Known rows, with every step that occurs:
bosiz > mula: [0, -7, 13, -19, 11, -8, 2, -2, 1, -2, 1, -1, 7, -10, -1, -8, 14, 14, 3, -8, 7, -2, -15, 9]
dedigol > pepadeg > mula > bosiz > vemezam: [10, -5, 7, -18, 6, 6, -2, 1, -6, -4, 3, 5, -14, 4, -5, 5, 3, 13, 5, -2, 3, 1, -14, 5]
bosiz > mula > nebule: [10, 1, 11, -17, 3, -3, 21, -1, -6, -8, -3, 6, -2, -9, 1, -11, 5, 20, 0, -17, 4, -12, -14, 17]
vemezam > bosiz: [11, 3, 10, -7, 13, -8, -1, -11, -2, -2, 6, -11, -9, -3, 9, 13, 3, 14, 0, -2, 9, 14, -12, 12]
bosiz > mula > nebule > tusebes > situb > vemezam: [-3, 11, 4, -11, 1, -8, 11, -3, 19, -6, -5, -17, 19, -11, 7, -5, 16, 1, 7, -13, 0, -8, -9, 19]
situb > vike: [3, 13, 8, -8, 3, -14, -1, -12, 34, 2, 5, -7, -3, -14, 8, -10, -8, 2, -7, -2, 12, 5, -22, 1]
mula > nebule > tusebes: [4, 13, 9, -7, 4, 0, 17, -10, 7, -14, -9, -5, 7, -9, 0, -4, 6, 23, -9, -7, 4, -14, -11, 3]
dedigol > pepadeg > mula: [11, 7, 6, -2, 7, -11, -7, -4, -3, -2, 0, 14, -3, -2, 8, 2, 2, 11, -2, -4, 5, 3, -19, 4]
situb > tusebes: [-2, -6, 13, -15, 5, -9, 1, 5, 3, 6, -8, -4, 10, -5, 2, -13, 0, 5, -10, 3, 12, -21, 4, 1]
nebule > tusebes > situb: [1, 16, -2, -13, 4, -10, 1, -2, 9, -12, 5, -5, 18, 1, -3, 11, 8, 10, -5, -7, -5, -10, -3, 9]
pepadeg > mula > nebule > tusebes > situb: [7, 15, 0, -14, 3, -10, 9, -2, 6, -15, -2, 2, 13, 1, -1, 11, 4, 14, -10, -11, -8, -12, -5, 17]
bosiz > mula > nebule > tusebes: [3, 7, 14, -11, 7, 0, 20, -9, 6, -15, -12, -5, 11, -12, -3, -5, 11, 26, -7, -9, 3, -14, -15, 7]
vemezam > situb > tusebes > nebule: [2, -5, -5, -10, 8, -15, 13, -1, -11, 7, -8, -1, 9, 9, 13, -2, -5, 10, -23, -2, -2, -18, 4, -4]
tusebes > situb > vemezam > bosiz: [8, 7, 6, -8, 9, -11, 0, -8, 9, -1, 5, -21, 1, -4, 13, 13, 9, 3, 8, -6, 4, 13, -11, 22]
mula > nebule > tusebes > situb > vemezam: [-3, 15, 1, -9, -2, -8, 8, -3, 20, -4, -4, -17, 16, -9, 8, -4, 13, -1, 5, -11, 0, -9, -7, 16]
vemezam > bosiz > mula > nebule: [15, 0, 15, -16, 7, -4, 22, -5, -8, -9, -2, 1, -6, -9, 3, -1, 5, 23, 0, -16, 5, -4, -17, 22]
dedigol > pepadeg > mula > bosiz > vemezam > situb: [-3, -9, -17, -19, 3, -10, -2, -1, -10, -1, 7, 2, -3, 6, 1, 17, -1, 12, -1, -9, 6, -10, -25, 0]
vemezam > bosiz > mula > nebule > tusebes > situb: [9, 12, 4, -15, 6, -8, 14, -4, 4, -17, 1, -4, 15, -1, -4, 15, 9, 18, -3, -13, -7, -8, -8, 21]
bosiz > vemezam > situb: [-4, -9, -17, -20, 2, -12, -4, -6, -6, 3, 7, -2, 0, 3, -2, 11, 4, 12, 2, -14, 8, -13, -17, 2]
tusebes > nebule > mula > bosiz > vemezam: [8, -12, 8, -17, 5, 5, 6, -5, 0, -9, 1, -4, -12, 8, -2, -2, 6, 12, 1, -1, -5, 0, -5, 0]
tusebes > nebule > mula > bosiz > vemezam > situb: [-4, -15, -16, -19, 3, -11, 5, -6, -6, -3, 5, -6, -2, 10, 3, 12, 1, 11, -7, -9, -1, -10, -17, -2]
pepadeg > dedigol: [6, 18, 20, -10, 10, -10, -8, -6, -3, -4, 6, 6, -1, -1, 8, -18, 6, 3, -9, 1, 10, -7, -12, 6]
situb > tusebes > nebule > mula > bosiz > vemezam: [7, -16, 11, -18, 5, 3, 9, -2, 0, -7, -3, -5, -8, 8, -3, -3, 5, 11, -1, 1, -3, -6, -2, 1]
dedigol > pepadeg: [7, 19, 0, 2, 0, -5, 2, -2, -7, -2, 14, 6, 0, -4, 3, -4, 8, 12, 17, -9, 11, -2, -16, -6]

Rows:
[10, 9, 8, -7, 7, -8, 9, -11, 10, -6, -1, -21, 3, -6, 11, 14, 10, 8, 5, -8, 2, 8, -13, 24] => mula > nebule > tusebes > situb > vemezam > bosiz
[-1, -11, 9, -10, 7, -6, 12, 0, 4, -9, -1, -8, -2, 6, 13, -7, -5, 4, -20, 9, -5, -2, -5, -8] => situb > tusebes > nebule > mula > bosiz
[6, 4, 10, -5, 10, -8, 0, -11, 9, 2, 2, -22, -4, -8, 15, 6, 9, 5, 8, -3, 10, 15, -14, 17] => situb > vemezam > bosiz
[0, -7, 6, -9, 7, -6, 9, -2, 3, -11, 3, -8, -6, 6, 14, -5, -4, 5, -17, 7, -6, 4, -8, -8] => tusebes > nebule > mula > bosiz
[-7, -11, -18, -23, 3, -9, -2, -2, -8, 1, 9, -3, -3, 5, 0, 14, -1, 10, -3, -9, 7, -12, -20, 0] => mula > bosiz > vemezam > situb
[2, -4, 17, -15, 15, -9, 7, -9, 9, -6, -3, -18, 13, -11, 3, 8, 21, 14, 7, -8, 3, 7, -20, 23] => nebule > tusebes > situb > vemezam > bosiz > mula
[-5, -14, 2, -13, 7, -10, 11, 0, 1, -8, -1, -9, 0, 7, 13, -2, -7, 4, -22, 7, -4, -5, -9, -9] => vemezam > situb > tusebes > nebule > mula > bosiz
[5, -13, 10, -19, 4, 5, 2, -4, 3, -9, 4, -6, -12, 4, -5, -2, 7, 11, 6, -1, 0, 0, -9, 2] => nebule > mula > bosiz > vemezam
[3, -8, 18, -14, 15, -8, 5, -9, 6, -1, -2, -16, 6, -12, 6, 1, 18, 12, 9, -8, 8, 11, -21, 20] => situb > vemezam > bosiz > mula
[5, -6, 5, -22, 6, 7, 0, 2, -4, -4, 6, -2, -13, 4, -6, 1, 4, 11, 5, -1, 4, -2, -7, 3] => mula > bosiz > vemezam
[-6, 14, 0, -8, 1, -9, 1, -3, 22, -2, -2, -19, 19, -9, 9, -3, 14, -4, 7, -8, 1, -5, -6, 13] => nebule > tusebes > situb > vemezam
[5, -12, 14, -2, 4, -14, 13, -13, 10, -8, -9, -9, 7, 5, 11, -15, 5, 7, -13, 0, -9, -6, 3, -4] => situb > tusebes > nebule > mula
[4, -9, -4, -15, 8, -10, 15, 2, -13, 5, -8, -2, 4, 12, 10, 2, -6, 11, -22, 0, -3, -18, 4, -4] => mula > bosiz > vemezam > situb > tusebes > nebule
[14, 2, 12, -16, 4, -6, 23, -4, -2, -9, -3, -4, 0, -9, 4, 0, 8, 17, 4, -19, 1, -4, -15, 29] => tusebes > situb > vemezam > bosiz > mula > nebule
[6, -7, 9, 1, 4, -13, 10, -16, 9, -10, -3, -7, 2, 5, 12, -13, 7, 9, -9, -4, -11, 3, -2, -5] => tusebes > nebule > mula
[13, 0, 15, -14, 6, -4, 23, -6, -2, -7, -5, -4, -4, -11, 6, -5, 9, 18, 4, -17, 5, -3, -18, 25] => situb > vemezam > bosiz > mula > nebule
[-6, -16, -1, -21, 2, -13, 2, 3, -3, 7, -7, -5, 11, 0, -3, 0, 0, 8, -8, -4, 12, -28, -4, 2] => bosiz > vemezam > situb > tusebes
[6, 8, 8, -6, 10, -9, 2, -11, 12, -4, 1, -24, 5, -5, 11, 15, 11, 7, 6, -5, 3, 12, -12, 21] => nebule > tusebes > situb > vemezam > bosiz
[6, 6, 16, -10, 9, 0, 21, -12, 5, -16, -11, -8, 9, -11, -1, 2, 11, 29, -6, -9, 3, -9, -17, 12] => vemezam > bosiz > mula > nebule > tusebes
[3, -17, 7, -6, 3, -14, 14, -14, 7, -7, -9, -9, 7, 8, 7, -9, 7, 9, -11, -4, -10, -10, -1, -4] => bosiz > vemezam > situb > tusebes > nebule > mula
[4, 6, 17, -9, 8, 0, 22, -13, 10, -14, -14, -14, 10, -14, 2, -1, 14, 24, -3, -9, 4, -8, -18, 13] => situb > vemezam > bosiz > mula > nebule > tusebes
[-4, -4, -4, -15, 0, -18, 2, -16, 33, -1, 5, -11, -4, -7, 6, 2, -7, 3, -8, -6, 7, 1, -32, 0] => nebule > mula > bosiz > vemezam > situb > vike
[6, 21, 4, -10, 0, -14, 10, -11, 37, -9, 2, -7, 7, -11, 3, 1, -6, 6, -10, -9, 1, -2, -20, 10] => mula > nebule > tusebes > situb > vike
[4, -6, 15, -16, 14, -11, 5, -7, 6, -3, 1, -15, 9, -10, 4, 6, 18, 10, 10, -10, 4, 9, -19, 24] => tusebes > situb > vemezam > bosiz > mula
